In the rows, 128 means zero.
Known rows, with every way that one mark hangs from another
[guden [robi dite medinat]]: [149 124 141 126 117 123 124 116 130 127 114 125 145 108 149 136 115 142
 141 129 129 120 126 116 141 148 134 120 110 125 145 115 104 124]
[robi medinat memi mosog]: [135 137 141 131 114 130 120 111 129 129 109 110 152  90 159 112 107 135
 137 125 127 141 133 135 146 138 150 118 106 120 140 121 101 104]
[robi dite memi [vasiz dufabu midam]]: [121 125 135 133 115 134 106 151 141 128 108 124 163 122 152 116 108 131
 142 126 106 135 138 134 136  98 137 120 109 114 139 143 110 119]
[guden [robi mosog]]: [133 124 140 129 114 118 124 124 133 130 114 121 146 113 145 137 115 140
 144 127 131 120 126 117 137 149 122 106 112 126 147 119 105 108]
[midam [tafa [gige medinat]]]: [123 141 144 132 114 109 121  59 127 134 116 138 149 115 147 131 139 141
 154 131 126 123 139 145 137 141 107 122 107 129 135 105 105 106]
[dufabu memi [tafa [gige guden medinat]]]: [133 145 148 127 110 106 123  80 129 136 113 117 150 118 148 129 143 139
 139 131 114 113 139 150 127  93 114 112 108 129 128 108  98 120]
[vasiz dufabu [midam memi [tafa robi]]]: [117 122 135 135 115 115 101 100 135 130 121 124 158 140 142 145 118 131
 151 130 123 114 133 140 141 120 130 122 114 121 141 144 117 103]
[pimuzel guden]: [126 134 139 133 115 124 121 118 132 136 125 111 158 110 144 132 118 137
 141 130 109 103 137 148 148 124 123 111 111 132 145 123 101 110]
[dufabu tafa [vasiz midam]]: [126 131 130 140 109 121 114  98 140 129 119 113 148 109 139 131 104 133
 140 131 110 112 142 146 116  72 116 108 107 120 139 137 105 124]
[robi dite [vasiz midam]]: [130 131 135 135 114 128 115 146 142 129 112 123 156 118 146 119  99 137
 141 127 113 126 124 137 136 122 130 116 112 122 139 137 108 125]
[tafa gige robi]: [121 139 140 130 115 105 120  51 127 130 116  92 158  99 145 138 153 141
 149 132 124 108 143 164 141 134 115 122 114 130 150 113 108 113]
[pimuzel [guden robi]]: [128 122 139 129 116 122 124 114 132 134 125 116 149 120 143 141 117 139
 141 128 108 105 138 129 144 125 121 108 112 133 147 120 102 107]
[pimuzel [guden [robi medinat mosog vasiz]]]: [148 125 139 128 117 129 124 112 129 132 121 116 143 116 151 128 109 140
 139 127 105 127 125 120 142 112 140 108 111 130 142 121 102 102]
[tafa [gige dite]]: [123 142 144 140 111 108 120 137 131 130 113 111 156  96 150 127 146 141
 150 134 124 108 135 149 142 134 115 124 112 129 145 108 103 125]
[tafa [robi [dite gige] medinat memi]]: [126 138 140 129 118 124 122  42 128 126 114  89 155  90 151 124 128 141
 137 132 123 125 143 151 148 126 133 131 108 124 146 128 105 119]
[vasiz [midam [tafa gige]]]: [114 130 135 141 114 114 113  96 139 133 120 131 150 124 146 138 112 138
 148 126 119 120 140 142 140 140 116 118 109 126 140 127 110 109]
[tafa gige [robi dite medinat]]: [138 139 141 129 118 111 120  53 125 128 114  96 155  88 152 131 150 141
 144 133 127 115 129 159 143 144 133 134 112 128 147 110 107 124]
[guden [robi dite memi mosog vasiz]]: [126 124 138 130 116 129 124 140 135 127 107 127 146 117 151 122 110 137
 141 127 118 137 127 107 133 132 136 111 110 122 141 121 104 108]
[pimuzel [guden [robi dite]]]: [128 124 139 132 118 125 125 127 134 132 124 122 149 119 144 139 118 139
 141 131 110 103 129 125 144 139 122 114 111 132 145 121 102 114]
[guden [robi medinat memi [vasiz midam]]]: [133 114 136 126 114 126 119 106 136 125 113 118 143 122 153 130  95 138
 138 119 108 142 150 113 136 101 144 114 109 121 141 127 107 108]
[midam memi [tafa gige [robi mosog]]]: [113 137 139 142 116 107 118  55 126 130 120 125 148 120 147 139 145 134
 153 134 130 114 124 139 141 149 134 122 114 130 141 110 111  91]
[gige dite guden medinat [tafa robi]]: [104 143 150 149 111  82 125 123 133 126 109 103 152 105 137 101 118 143
 150 131 138 115 118 157 136 126 113 138 103 136 123 120 105 106]
[gige dite tafa]: [113 145 146 162 110 101 122 133 135 131 112 117 154  99 141 111 110 141
 149 135 130 108 129 148 149 131 119 126 115 128 144 123 103 119]
[pimuzel [guden [robi [vasiz dufabu midam]]]]: [134 116 136 128 116 126 115 126 135 133 124 120 152 136 145 140 110 138
 143 125  97 115 138 126 139  96 126 107 113 128 144 135 107 107]
[peze [guden [robi dite vasiz]]]: [131 116 140 131 114 127 125 130 132 126 123 123 147 144 145 127 114 141
 142 128 122 120 119 119 134 131 128 113 114 130 144 115 102 123]
[dufabu memi]: [134 145 144 133 112 119 122 111 132 139 114 113 163 110 148 124 110 138
 138 129 116 111 141 147 144 126 123 107 117 127 143 123 100 123]
[gige dite guden]: [115 138 144 141 110 108 122 230 136 130 112 109 156 113 143 116 113 140
 144 131 135 115 122 139 139 132 122 120 104 131 137 118 100 117]
[tafa gige]: [124 138 141 130 112 112 120  94 130 133 114 115 157  98 151 135 148 141
 149 130 124 109 143 152 141 136 116 116 113 128 148 108 104 115]
[peze [guden [robi medinat memi mosog]]]: [130 116 141 131 114 128 125 110 129 125 122 114 144 130 153 123 109 139
 139 124 128 129 124 115 140 142 141 115 109 129 142 114 101 110]
[gige dite guden medinat tafa]: [110 142 152 149 109  88 125 160 135 128 107 122 151 104 142  98 113 144
 149 131 139 117 117 147 137 129 114 132 103 134 121 117 102 108]
[midam [tafa [gige dite guden] robi]]: [109 140 142 143 116  98 122 117 129 132 117 112 149 122 141 132 135 140
 151 135 130 121 129 148 139 136 112 129 104 132 139 110 107 104]
[midam [tafa [gige [guden [robi memi]]]]]: [106 130 141 134 116 111 123 114 131 133 115 138 145 128 148 138 131 138
 150 127 127 128 143 125 136 137 118 117 103 130 141 104 105  94]
[robi dite medinat [vasiz [midam memi]]]: [146 128 135 134 115 131 112 133 136 124 112 126 150 111 156 117  99 136
 139 126 115 132 117 127 141 116 160 124 112 122 134 131 107 122]

Rows
[133 123 141 125 118 130 125  80 130 126 112 120 144 101 155 133 120 144
 136 127 123 128 143 113 143 131 135 121 108 123 146 121 101 118] -> [guden [robi [dite gige] medinat memi]]
[146 141 144 126 112 118 112  87 126 139 113 117 160 119 149 141 150 135
 145 135 113 110 144 152 135  84 117 109 116 119 147 122 103 125] -> [vasiz [dufabu memi [tafa gige]]]
[134 141 139 131 116 128 122 139 134 129 107 120 150 107 152 109 119 145
 142 130 130 137 108 126 135 120 131 109 107 124 139 131 101 109] -> [robi [dite [gige guden]] mosog vasiz]
[139 134 140 123 112 115 109  83 125 132 115 101 159 121 137 147 142 135
 145 136 123 112 141 156 133  90 113 113 112 119 150 131 107 120] -> [vasiz [dufabu [tafa robi]]]
[118 140 148 132 112  98 123 155 131 130 109 115 154  99 150 115 147 143
 151 130 131 116 126 149 133 131 112 129 102 134 128 103 102 116] -> [tafa [gige dite guden medinat]]
[112 135 141 140 114 114 118  81 128 132 120 144 147 124 150 140 143 134
 154 133 127 109 135 133 143 140 131 119 114 128 141 106 107  97] -> [midam memi [tafa gige]]
[131 123 138 132 117 124 125 121 133 133 124 116 147 115 145 138 116 139
 141 128 112 110 127 123 143 136 124 106 112 133 145 123 102 103] -> [pimuzel [guden [robi mosog]]]
[150 134 141 123 115 120 110  86 124 130 114 103 156 114 142 143 140 136
 143 136 124 117 132 153 135  98 125 120 110 117 147 129 106 126] -> [vasiz [dufabu [tafa [robi dite medinat]]]]
[122 127 143 137 111 108 125 224 136 128 111 115 147 128 142 121 110 142
 146 129 126 126 123 117 131 110 124 116 105 130 136 116 102 112] -> [gige dite [guden [robi vasiz]]]
[143 112 136 126 113 123 117 110 134 125 116 123 142 127 151 137 104 139
 141 122 114 130 135 110 136 106 148 112 114 123 142 125 108 109] -> [guden [robi medinat [vasiz [midam memi]]]]
[141 127 142 133 117 121 126  61 130 127 113 126 140 101 150 132 121 148
 141 130 131 120 130 118 145 135 130 121 113 125 149 121 103 119] -> [guden [robi [dite [gige tafa]] medinat]]
[120 141 147 134 111 109 124   4 130 131 114 119 150  93 146 117 133 150
 147 130 131 115 145 150 145 112 105 118 112 128 139 128 103 109] -> [dite [gige medinat tafa]]
[121 128 142 122 114 118 126 103 132 131 116 114 148 115 145 138 130 149
 144 127 133 116 141 125 139 115 112 106 107 130 148 124 101 105] -> [dite [gige [guden robi]]]
[159 120 142 117 115 125 117 106 125 129 112 122 147 124 151 137 120 142
 146 126 118 135 139 118 135  95 136 110 113 120 148 120 107 114] -> [guden [robi medinat [vasiz dufabu]]]
[129 120 135 132 110 121 100 120 137 129 119 124 155 135 142 149 124 129
 144 130 118 106 135 139 134  93 131 113 114 116 142 144 111 116] -> [vasiz [dufabu tafa] [midam memi]]
[111 128 145 153 110  96 126 189 138 126 108 125 145 125 141 110 105 144
 149 129 130 122 122 121 135 109 126 120 109 132 137 119 103 103] -> [gige dite [guden [robi vasiz]] tafa]
[135 123 135 130 111 122 102 120 137 131 118 117 157 129 141 146 118 134
 142 129 117 114 139 146 133  93 115 111 110 116 144 145 110 123] -> [vasiz [dufabu tafa] midam]
[123 137 138 136 115 133 120 150 135 128 104 122 155 101 155 104 110 133
 140 128 118 142 122 129 136 128 143 115 108 118 137 126 102 110] -> [robi dite memi mosog vasiz]
[132 135 139 131 116 133 112 153 132 129 102 125 162 108 156 108 119 133
 144 130 118 144 121 130 135 114 143 116 109 114 140 132 106 111] -> [robi dite memi mosog [vasiz dufabu]]
[111 138 139 133 116 117 120  91 133 127 113  95 162  99 143 126 123 134
 140 132 122 117 139 155 143 141 125 126 109 126 145 126 106 117] -> [tafa [robi dite memi]]
[110 141 139 142 118 119 121  88 131 131 114 119 152 113 143 127 112 134
 144 133 127 131 127 140 142 154 124 124 107 124 140 123 107 103] -> [midam [tafa [robi dite memi mosog]]]
[128 125 135 134 114 121 103 122 137 134 118 133 158 135 142 140 106 135
 150 128 123 123 137 139 140 120 116 116 110 119 143 143 113 111] -> [vasiz dufabu [midam tafa]]
[131 126 145 135 113 108 125 216 133 127 113 113 145 117 146 123 109 143
 142 129 134 123 120 118 137 130 130 123 102 131 138 113 100 116] -> [gige dite [guden [robi medinat]]]
[119 128 134 138 112 119 112 104 136 130 117 135 149 135 149 131 115 135
 148 126 110 126 136 132 136 105 135 113 115 125 138 126 109 102] -> [robi [vasiz [midam memi [tafa gige]]]]
[114 113 140 131 112 125 125 117 132 127 124 116 149 142 147 132 117 139
 143 125 123 117 138 120 138 134 127 113 111 130 146 115 101 114] -> [peze [guden [robi memi]]]
[147 140 144 126 111 121 111 102 127 138 114 115 161 124 145 139 130 134
 141 134 115 112 142 149 135  83 119 106 115 117 146 130 102 126] -> [vasiz [dufabu memi tafa]]
[127 114 141 129 113 128 125 106 129 125 124 114 146 135 151 128 112 140
 141 124 124 124 136 120 141 134 137 117 110 129 144 113 100 115] -> [peze [guden [robi medinat memi]]]
[129 123 136 128 112 115 104 134 137 131 115 117 156 129 145 146 134 136
 144 127 120 114 137 147 129  94 115 114 107 119 141 137 109 116] -> [vasiz [dufabu [tafa [gige guden]]] midam]
[106 125 133 142 114 113 111  89 139 128 124 122 151 132 140 141 104 132
 145 128 121 113 134 139 142 140 130 121 113 127 138 138 113 102] -> [vasiz [midam memi [tafa robi]]]
[113 130 131 146 112 119 113 111 140 129 121 132 152 115 145 124  99 131
 148 128 116 113 136 134 127 105 131 114 110 124 137 132 110 108] -> [dufabu [vasiz [midam memi tafa]]]
[122 121 140 127 115 126 124 131 135 126 110 127 148 122 148 128 114 137
 141 127 112 131 141 113 134 118 131 114 111 122 144 120 105 114] -> [guden [robi dite memi vasiz]]
[121 143 147 134 113  93 121  67 127 128 114  91 156  93 145 122 155 143
 150 134 123 112 134 164 136 131 106 136 110 133 134 111 107 123] -> [tafa [gige dite medinat] robi]
[147 124 139 128 118 131 124 113 129 131 121 122 145 116 150 132 112 140
 139 128 103 120 127 122 143 114 138 115 111 130 142 120 101 114] -> [pimuzel [guden [robi dite medinat vasiz]]]
[120 129 147 152 112  97 127 180 135 125 111 121 142 113 144 114 105 145
 146 129 139 119 119 123 142 128 131 129 106 131 138 115 102 106] -> [gige dite [guden [robi medinat]] tafa]
[119 115 135 131 115 128 120 140 142 125 111 127 148 127 148 129 101 137
 138 123 109 132 141 112 133 120 132 116 110 121 140 130 109 115] -> [guden [robi dite memi [vasiz midam]]]
[134 127 140 130 117 125 125 101 134 128 113 124 144 105 147 135 124 146
 143 130 133 119 120 111 138 151 119 111 112 126 148 126 103 117] -> [guden [robi [dite gige] mosog]]
[141 117 141 130 115 128 125 116 129 125 125 120 144 134 149 130 115 142
 140 128 130 118 117 118 140 149 136 120 112 130 145 112 101 126] -> [peze [guden [robi dite medinat]]]
